In the rows, 128 means zero.
Known rows, with every way that one mark hangs from another
K_816[K_500 K_927[K_189[K_372]]]: [152 131 133 143 163 153 106 142 175 120 168  99 187  46 149 139 151 127
 114 139  81 169 122 180 101 166 133 143  79  95 119 133 101 123 168  91
 117  85 149 145 145  90 154]
K_942[K_620[K_387 K_488] K_777]: [108 105 147  91 148 126 119  96 128 151 142 117 143  99 121 142 141 121
 135 117 111 158  73 150 146 117 146 116  36  59  92 130  44 103 140 126
  95  98 133 109 120  84 155]
K_942[K_620[K_387[K_201 K_500] K_488] K_777]: [111  99 152  93 157 121 111  96 121 156 145 114 132  99 116 145 159 114
 136 116 111 166  65 159 165 119 152 100  22  57  93 128  44 108 133 123
  93 101 132 108 120  83 166]
K_927[K_816]: [140 126 141 133 153 151 139 116 151 135 147 109 154  71 153 157 132 125
 114 133  80 167 111 163 116 150 135 127  80 101 128 126  82 123 170 128
 125 104 148 143 137  97 147]
K_372[K_187[K_727] K_189[K_927[K_816]]]: [136 131 134 117 160 164 127 125 164 129 164  98 184  36 153 161 124 134
 110 125  79 197 109 186  84 171 126 157  86 104 123 109  87 108 186 106
 122  82 174 149 168 109 149]
K_657[K_387[K_500[K_816] K_620[K_488]]]: [137 113 149 133 160 145 101 109 142 140 150  96 125  73 122 153 172 112
 112 130  91 180  77 157 172 146 132  99  37  91 124 104  63 118 151 131
 124 106 132 134 138  75 153]
K_777[K_715 K_942[K_620[K_387 K_488]]]: [127 102 145 110 151 114 109  92 131 157 124 106 127  89 127 167 137 109
 133 124 100 129  73 155 120 121 126  97  58  69  91 116  54 103 137 120
  87  99 128 138 127  88 154]
K_715[K_777]: [126 112 144 121 150 155 156 110 139 141 138 111 152  92 141 166 133 121
 116 115  99 150  86 151  99 146 134 114  83 112 113 115  84 129 162 137
 121 112 137 151 122 106 143]
K_189[K_372[K_187[K_727]] K_927[K_816[K_500]]]: [146 128 132 128 170 164 119 138 173 124 163  95 187  28 153 153 129 136
 108 133  79 191 115 192  94 175 127 161  85  98 119 122  88 106 182  93
 123  76 169 142 161 107 145]
K_127[K_657[K_387[K_201[K_777[K_942]] K_500]]]: [149 113 155 121 168 126 116 100 126 155 130  84 108  72 118 170 160 101
  95 130  96 168  58 160 169 155 113  74  44  96 110 109  59 110 144 128
 125 110 138 156 144  97 149]
K_657[K_387]: [135 125 146 125 152 140 136 108 136 142 136  99 138  76 130 161 145 119
 107 124  90 162  80 153 134 149 117 107  63 101 122 112  70 112 156 138
 127 110 143 146 141  96 141]
K_816[K_500]: [142 132 145 144 149 161 139 121 149 135 152 116 166  75 143 144 141 122
 112 129  99 157 106 158 109 148 137 109  84  99 127 124  89 130 161 126
 124  99 139 141 135  98 147]
K_715[K_777[K_942[K_620[K_387 K_488]]]]: [127 104 143 107 157 140 130 103 142 154 124 109 139  98 133 169 130 116
 132 124 104 142  75 145 117 129 127 107  68  87  98 118  63 115 145 128
 103 109 128 144 122  95 149]
K_777[K_715]: [126 112 147 128 140 135 147 103 128 139 143 109 146  81 138 163 142 116
 111 110  93 140  88 164  96 145 136 107  78 104 112 112  83 123 161 134
 114 103 141 149 127 104 146]
K_387[K_500 K_620 K_657]: [136 106 154 141 163 132 113 105 137 137 149 111 122  83 130 163 174 112
 106 123  89 187  74 178 175 140 143  88  45  97 126  96  75 130 146 129
 131 113 144 137 132  79 179]
K_942[K_620[K_387] K_777[K_715]]: [111 102 147  90 148 117 130  94 112 155 142 111 135  97 122 163 142 117
 129 115 108 149  70 167 127 123 154 104  42  72  85 125  59 109 140 124
  92 102 140 122 117  95 154]
K_816[K_927[K_189]]: [139 127 135 131 154 141 124 129 161 122 156 101 166  62 150 150 145 132
 112 127  70 163 110 171 103 158 127 142  75 103 123 126  93 120 167 109
 118 101 146 144 138  86 157]
K_187[K_727]: [121 127 137 119 142 162 156 118 148 131 141 106 156  65 141 158 136 131
 106 104  93 166  93 162 102 145 127 119  88 114 130 112  83 121 170 137
 129 113 153 142 137  97 142]
K_500[K_387[K_620[K_488]] K_816[K_927]]: [158 130 138 140 158 161  99 119 160 143 163  98 137  52 140 146 173 134
 122 147  90 173  98 151 145 139 147 116  67  95 128 111  96 131 155  97
 118 102 128 137 133  61 139]
K_927[K_189[K_372]]: [131 122 138 124 149 140 137 127 158 123 154  99 172  62 151 149 139 131
 112 115  79 168 101 174 104 159 121 150  69 104 127 121  88 117 174 123
 125  97 153 145 144 101 152]
K_816[K_500[K_387[K_620[K_488] K_657]] K_927[K_189]]: [170 128 137 150 174 148  87 124 178 138 165  96 163  46 139 139 168 124
 119 158  99 175 107 176 134 144 139 124  78  83 107 125  98 123 152  81
 114  88 146 144 143  75 153]
K_201[K_387[K_620]]: [124 129 145 115 148 141 138  98 145 144 130 100 129  92 139 169 137 122
 115 115  90 170  73 152 143 131 114  97  68  83 115 104  74 117 141 127
 126 121 149 144 136  88 152]
K_201[K_387]: [122 137 142 118 142 138 149 103 143 138 130  99 142  94 140 169 133 126
 112 111  88 163  79 146 132 140 109 100  71  86 124 110  74 119 151 133
 124 122 143 146 135  94 148]
K_127[K_657[K_387[K_500 K_620[K_488]]]]: [142 114 152 128 162 138 111 101 139 140 139  97 119  72 124 154 158 107
  96 134  96 177  66 152 174 147 119  94  47  93 117 106  54 110 152 131
 131 101 136 150 143  85 150]
K_39[K_488[K_620[K_387]]]: [108 110 158 138 144 147 111  94 142 126 149 113 159  93 125 125 140 112
 128 113 110 159  85 133 139 131 129 136  67  54 109 132  58 102 149 148
 122  86 142 122 127  79 140]
K_372[K_187[K_727] K_189[K_927[K_816[K_500[K_387]]]]]: [148 137 133 126 165 169 122 125 166 134 167  96 186  30 151 159 128 135
 112 135  87 198 109 186  87 169 130 152  92 102 123 110  94 113 183  99
 120  80 172 151 169 107 144]
K_777[K_942[K_620[K_387[K_500] K_488]]]: [130 116 143 116 153 128 112 104 140 150 126 113 130  94 131 160 138 119
 130 127  92 149  79 146 143 125 122 102  52  73 115 118  53 110 139 128
 100 107 124 130 131  78 163]
K_488[K_620[K_387[K_201[K_777[K_715]]]]]: [113 104 158 116 157 134 118  92 126 148 145 111 142  87 121 143 149 106
 128 113 114 154  69 155 143 137 135 106  55  63 100 131  59 108 137 129
 116  94 153 126 126  92 144]
K_777[K_942[K_620]]: [134 121 140 117 148 134 131 106 138 150 123 112 130  88 143 170 124 126
 124 128  84 142  84 152 117 128 122 102  74  93 113 116  71 115 144 131
 109 112 129 143 138  90 157]
K_942[K_620[K_387[K_201 K_500]] K_777[K_715]]: [114  95 152  92 156 111 122  94 105 160 145 109 124  97 117 165 159 110
 130 113 108 156  62 176 145 124 159  89  28  70  86 122  59 114 132 120
  90 105 139 121 117  95 166]
K_777[K_715 K_942[K_620[K_387[K_201 K_500] K_488]]]: [130  98 148 111 157 110 103  91 126 161 126 104 119  90 123 169 149 103
 134 122 100 135  67 161 134 122 130  86  48  68  91 115  54 107 132 118
  86 102 127 138 127  87 161]
K_189[K_372[K_187] K_927[K_816]]: [142 125 135 126 166 152 124 131 163 124 160  99 177  41 155 157 127 136
 109 130  69 186 110 185  98 174 124 163  78  98 121 120  85 105 179 101
 123  80 162 142 158 106 150]
K_657[K_387[K_620]]: [137 117 148 122 158 142 125 103 138 148 137 100 125  74 129 161 148 116
 110 128  91 169  74 160 145 139 123 104  59  98 113 106  70 110 145 132
 129 109 148 143 142  91 146]
K_372[K_187[K_727] K_189[K_927[K_816[K_500]]]]: [140 133 134 122 163 168 122 128 167 129 167  98 189  32 153 157 126 132
 111 130  83 198 113 187  84 172 128 155  88 102 122 112  90 110 186 102
 121  79 174 149 169 110 148]
K_500[K_387]: [150 137 142 140 145 152 152 108 136 149 143 111 141  77 141 160 145 137
 112 129  99 158  84 148 119 136 132 106  89 106 134 111  96 133 156 132
 125 114 135 148 133  91 140]
K_715[K_777[K_942]]: [134 110 144 118 155 146 149 108 137 150 125 104 140  95 140 176 130 117
 120 120  97 140  84 151  98 142 126 106  82 109 107 113  83 124 154 133
 112 115 132 157 125 105 145]
K_387[K_201 K_620]: [136 106 157 116 165 141 127  98 134 157 140 112 115  76 139 158 159 112
 120 118  92 168  73 171 140 128 139  93  59  95 105 108  81 118 133 116
 127 111 154 139 138  96 160]
K_189[K_372 K_927]: [136 125 140 128 159 147 138 124 153 127 153 106 166  58 154 153 128 139
 106 120  73 169  97 171 100 166 120 148  77 101 122 119  81 111 169 113
 125  89 150 137 149 104 154]

Rows
[165 127 142 144 177 151 120 113 162 144 156 105 151  55 153 155 136 131
 111 156  84 178 104 176 123 152 136 129  85  89 113 125  85 118 160 101
 120  90 152 138 146  94 153] -> K_189[K_927[K_816[K_500[K_387[K_620 K_657]]]]]
[114 101 145  99 142 125 138  96 114 153 142 111 135  93 130 165 134 121
 124 116 101 143  75 170 111 126 156 103  59  88  83 122  71 116 147 130
  97 103 136 132 126 101 153] -> K_942[K_620 K_777[K_715]]
[131 126 134 119 158 157 135 132 160 122 157  99 178  41 149 157 130 141
 105 112  77 183  98 183  90 171 119 157  82 105 123 111  85 105 177 108
 126  86 164 141 157 106 148] -> K_189[K_372[K_187[K_727]] K_927]
[137 117 153 135 159 142 126 120 128 140 158 103 130  75 135 158 184 115
 113 115  81 176  86 167 155 156 146  85  37 104 140 111  86 140 155 125
 123 115 131 136 130  87 166] -> K_387[K_201 K_500[K_816]]
[137 131 133 127 150 152 111 143 164 116 169  92 173  46 148 148 161 133
 114 126  66 175 119 169 112 171 135 144  58 107 137 120  96 124 180 102
 122  96 143 140 140  79 145] -> K_500[K_816[K_927[K_189[K_372[K_187]]]]]
[134 117 156 121 168 119 110 111 131 143 151 104 134  80 120 156 190 107
 117 117  94 184  76 165 183 148 135  88  16  76 137 111  61 122 146 113
 119 112 145 124 119  80 167] -> K_620[K_387[K_201 K_500[K_816] K_657]]
[142 101 160 114 171 114 117  93 127 169 127  88 113  75 120 175 166 100
 113 116 101 159  60 176 151 143 122  70  49  88  92 113  71 113 133 114
 117 117 153 143 137 105 156] -> K_387[K_201[K_777[K_942]] K_657]
[112 105 162 139 154 140  94  95 141 129 154 106 150  88 119 126 163 105
 128 116 109 170  81 141 165 135 136 122  46  51 111 129  56 105 146 139
 122  88 141 120 127  73 147] -> K_39[K_488[K_620[K_387[K_201 K_500[K_816] K_657]]]]
[135 126 137 141 151 150 116 142 149 114 171  98 163  61 141 154 173 128
 109 119  68 183 109 173 133 173 141 125  48 110 151 112  95 137 177 119
 122 103 132 139 135  78 164] -> K_387[K_500[K_816[K_927[K_189[K_372[K_187]]]]]]
[155 107 156 127 171 134 109  86 138 173 139  96 109  68 120 160 174 113
 120 132 117 171  54 165 166 122 136  79  61  82  95 105  78 119 129 109
 121 111 147 140 136  87 147] -> K_500[K_387[K_201[K_777] K_620[K_488] K_657]]
[143 121 134 127 161 142 123 132 170 124 157  92 175  49 159 151 135 128
 116 134  73 180 118 184 110 163 127 161  71  99 123 131  88 114 181 112
 123  92 160 146 148 101 150] -> K_927[K_189[K_372] K_816]
[124 102 152 107 157 118 115  82 130 165 126  75 109  87 115 189 150 100
 110 109 108 160  47 173 150 139 117  67  57  74  75 101  67 113 129 118
 113 121 157 145 131  97 149] -> K_201[K_387[K_620 K_657] K_777[K_715]]
[143 123 150 130 157 136 126 107 134 137 138  96 126  73 126 160 154 111
  91 131  91 173  71 153 162 157 116  93  52 102 127 108  61 114 159 136
 133 105 136 155 142  92 148] -> K_127[K_657[K_387[K_500]]]
[133  96 160 130 169 140 105  99 135 150 149 112 114  82 128 148 181 104
 123 117  97 179  68 169 172 130 145  85  37  84 113 105  69 125 133 122
 120 108 136 129 134  81 176] -> K_387[K_201 K_500 K_620[K_488]]
[134 102 149 106 159 104 111  90 124 164 121 102 116  85 126 179 146 105
 129 125  97 134  67 167 128 123 128  84  53  74  88 113  60 105 131 113
  92 106 138 144 129  94 158] -> K_777[K_715 K_942[K_620[K_387[K_201 K_657]]]]
[167 138 131 150 166 155 106 139 173 130 168  95 179  41 146 143 158 134
 116 150  90 170 115 177 108 159 135 136  87  95 121 130 110 128 163  86
 115  89 145 150 145  86 148] -> K_816[K_500[K_387] K_927[K_189[K_372]]]
[117 109 159 127 162 129 111  97 131 139 149 115 143  89 120 139 164 108
 124 118 108 172  71 157 173 137 136 104  42  63 118 126  55 112 140 129
 123  97 151 124 126  82 159] -> K_488[K_620[K_387[K_201 K_500 K_657]]]
[123 120 148 116 155 128 115  90 154 144 129  96 128  89 129 162 150 114
 116 119  99 176  66 152 169 126 112  94  55  68 106 102  57 108 139 119
 124 115 150 139 137  82 155] -> K_201[K_387[K_620[K_488] K_657]]
[109 106 162 134 149 144 107  92 140 132 148 112 153  91 124 125 146 109
 131 113 111 160  81 137 145 129 130 129  61  51 104 132  57 100 143 144
 122  87 144 122 128  81 142] -> K_39[K_488[K_620[K_387[K_201]]]]
[138  84 164 126 181 128  73  97 137 159 155  88 102  68 110 156 206  91
 118 121 102 190  58 181 206 142 149  65  13  76  99 102  63 123 132 106
 119 109 141 123 131  74 172] -> K_387[K_201[K_777] K_500[K_816] K_620[K_488] K_657]
[110 106 160 143 148 141 103  94 141 125 151 112 156  94 120 127 151 109
 126 114 110 166  81 139 157 133 132 128  57  52 111 129  55 104 148 148
 123  88 141 121 126  76 148] -> K_39[K_488[K_620[K_387[K_500 K_657]]]]
[139 132 139 125 160 155 124 121 157 130 165 104 181  48 155 159 124 131
 113 131  74 189 109 179  90 172 127 156  79 100 124 111  87 112 182 109
 120  80 165 148 165 109 154] -> K_372[K_187 K_189[K_927[K_816]]]
[133 106 143 115 147 120 125  96 126 156 124 106 124  86 136 179 130 114
 124 124  90 126  78 163 103 128 130  93  74  91  93 112  72 113 142 126
  96 106 131 151 133  97 154] -> K_777[K_715 K_942[K_620]]
[158 111 153 128 171 142  93  99 145 168 153  86 111  55 122 157 190 114
 122 139 109 178  68 162 176 133 145  80  47  85 107 105  83 125 139  97
 121 109 140 134 133  75 139] -> K_500[K_387[K_201[K_777] K_620[K_488] K_657] K_816]
[144  96 158 120 174 124 105  95 119 170 134  82  96  75 112 179 174  96
 112 123  98 167  52 178 165 144 127  66  37  92  94 102  69 115 127 124
 114 116 144 146 140  95 158] -> K_657[K_387[K_201[K_777[K_715 K_942]] K_500 K_620]]
[141 103 157 121 172 134 110  99 123 163 140  88 104  75 115 171 174 102
 110 122  97 177  55 175 171 146 129  73  37  94 104 104  70 118 131 128
 123 116 146 140 141  93 158] -> K_657[K_387[K_201[K_777] K_500 K_620]]
[140 117 148 132 160 145 112 113 136 141 150  95 123  72 126 162 169 115
 108 130  85 180  79 163 166 150 133  95  41 101 129 102  73 123 151 132
 128 111 137 140 138  80 155] -> K_657[K_387[K_500[K_816] K_620]]
[145 120 153 118 163 132 125 100 134 148 132  93 120  67 126 159 153 107
  96 131  95 169  66 154 158 150 113  90  52  97 113 111  59 106 152 125
 133 104 145 157 145  99 141] -> K_127[K_657[K_387[K_201]]]
[167 139 138 154 165 152 109 124 162 139 159 103 162  55 137 148 163 128
 112 152  97 167 106 166 126 150 139 107  87  93 120 123 102 131 154  93
 118  97 140 148 137  83 149] -> K_816[K_500[K_387[K_657]] K_927]
[131 106 144 115 152 113 117  98 122 156 126 106 122  91 129 178 141 111
 127 123  93 134  73 163 122 128 131  89  57  81 100 112  64 113 138 124
  91 107 129 143 126  90 161] -> K_777[K_715 K_942[K_620[K_387[K_500]]]]
[119 100 160 115 164 121 107  88 127 153 138 104 134  87 116 149 155 101
 127 118 115 154  64 159 156 134 130  97  48  58  94 128  54 102 132 122
 113  96 155 129 127  90 147] -> K_488[K_620[K_387[K_201[K_777[K_715 K_942]] K_657]]]
[139 126 132 121 166 158 125 135 168 123 159  95 179  32 154 159 127 138
 108 126  73 191 110 190  94 174 123 164  82 101 120 118  85 103 183 100
 124  82 169 142 161 106 146] -> K_189[K_372[K_187[K_727]] K_927[K_816]]
[137 102 159 130 168 140 120 104 126 152 149 112 110  82 134 161 177 109
 116 116  89 180  69 178 163 136 147  80  43  98 120 102  83 132 133 123
 125 116 143 137 134  88 178] -> K_387[K_201 K_500 K_620]
[134 126 138 124 157 150 133 129 155 123 157 104 175  50 150 155 130 139
 107 117  73 178  98 178  94 171 120 155  76 102 123 113  85 107 174 109
 125  83 157 141 155 106 151] -> K_189[K_372[K_187] K_927]
[172 128 137 143 178 152  93 132 171 142 167  93 161  38 144 144 169 126
 121 152  93 177 105 186 122 151 140 125  78  90 108 126 110 124 148  74
 116  90 152 149 148  86 153] -> K_816[K_500[K_387[K_201 K_620]] K_927[K_189[K_372]]]
[133 111 158 117 170 120 107 109 127 151 150  96 128  79 113 161 190 103
 116 113  99 182  68 168 182 152 135  80  15  75 127 113  61 122 142 114
 116 113 146 121 118  83 164] -> K_620[K_387[K_201[K_777] K_500[K_816] K_657]]
[160 140 131 140 155 154 113 135 162 133 168  88 157  44 147 152 169 142
 115 143  79 173 108 162 124 159 139 132  71 107 140 117 108 134 171  96
 120 103 134 146 137  73 137] -> K_500[K_387 K_816[K_927[K_189[K_372]]]]
[128 112 150 119 160 130 107  99 136 155 139  75 111  86 117 183 167 107
 108 113  96 183  56 169 181 150 122  65  39  78 105  99  70 127 136 121
 121 127 145 135 131  81 159] -> K_201[K_387[K_500[K_816] K_620 K_657] K_777]
[159 126 148 130 162 154 118 109 140 160 155  98 118  58 139 159 178 127
 121 139  95 174  82 159 151 134 149  92  60 102 126 105  99 134 145 104
 126 113 138 142 134  78 140] -> K_500[K_387[K_201 K_620] K_816]
[159 141 130 137 154 156 111 137 162 131 169  87 163  39 145 154 170 142
 117 141  79 177 109 165 121 161 138 135  70 107 140 115 110 131 173  94
 120 100 138 147 140  74 136] -> K_500[K_387 K_816[K_927[K_189[K_372[K_187]]]]]
[151 126 132 134 165 153 111 141 179 123 167  91 192  38 154 145 140 124
 118 142  82 187 128 192 105 168 132 161  75  94 121 133  95 114 184  99
 121  81 165 149 154 102 146] -> K_927[K_189[K_372[K_187]] K_816[K_500]]
[109 108 160 138 148 141 105  92 143 127 148 112 157  91 123 126 145 110
 126 115 111 162  82 136 149 130 129 132  62  51 106 130  54 100 148 145
 124  86 145 122 128  79 142] -> K_39[K_488[K_620[K_387[K_657]]]]
[114 114 156 119 156 138 123  98 133 141 146 118 149  88 127 136 147 114
 128 116 108 161  76 149 148 134 133 115  56  65 114 131  59 108 141 130
 122  95 152 125 128  87 147] -> K_488[K_620[K_387[K_201]]]
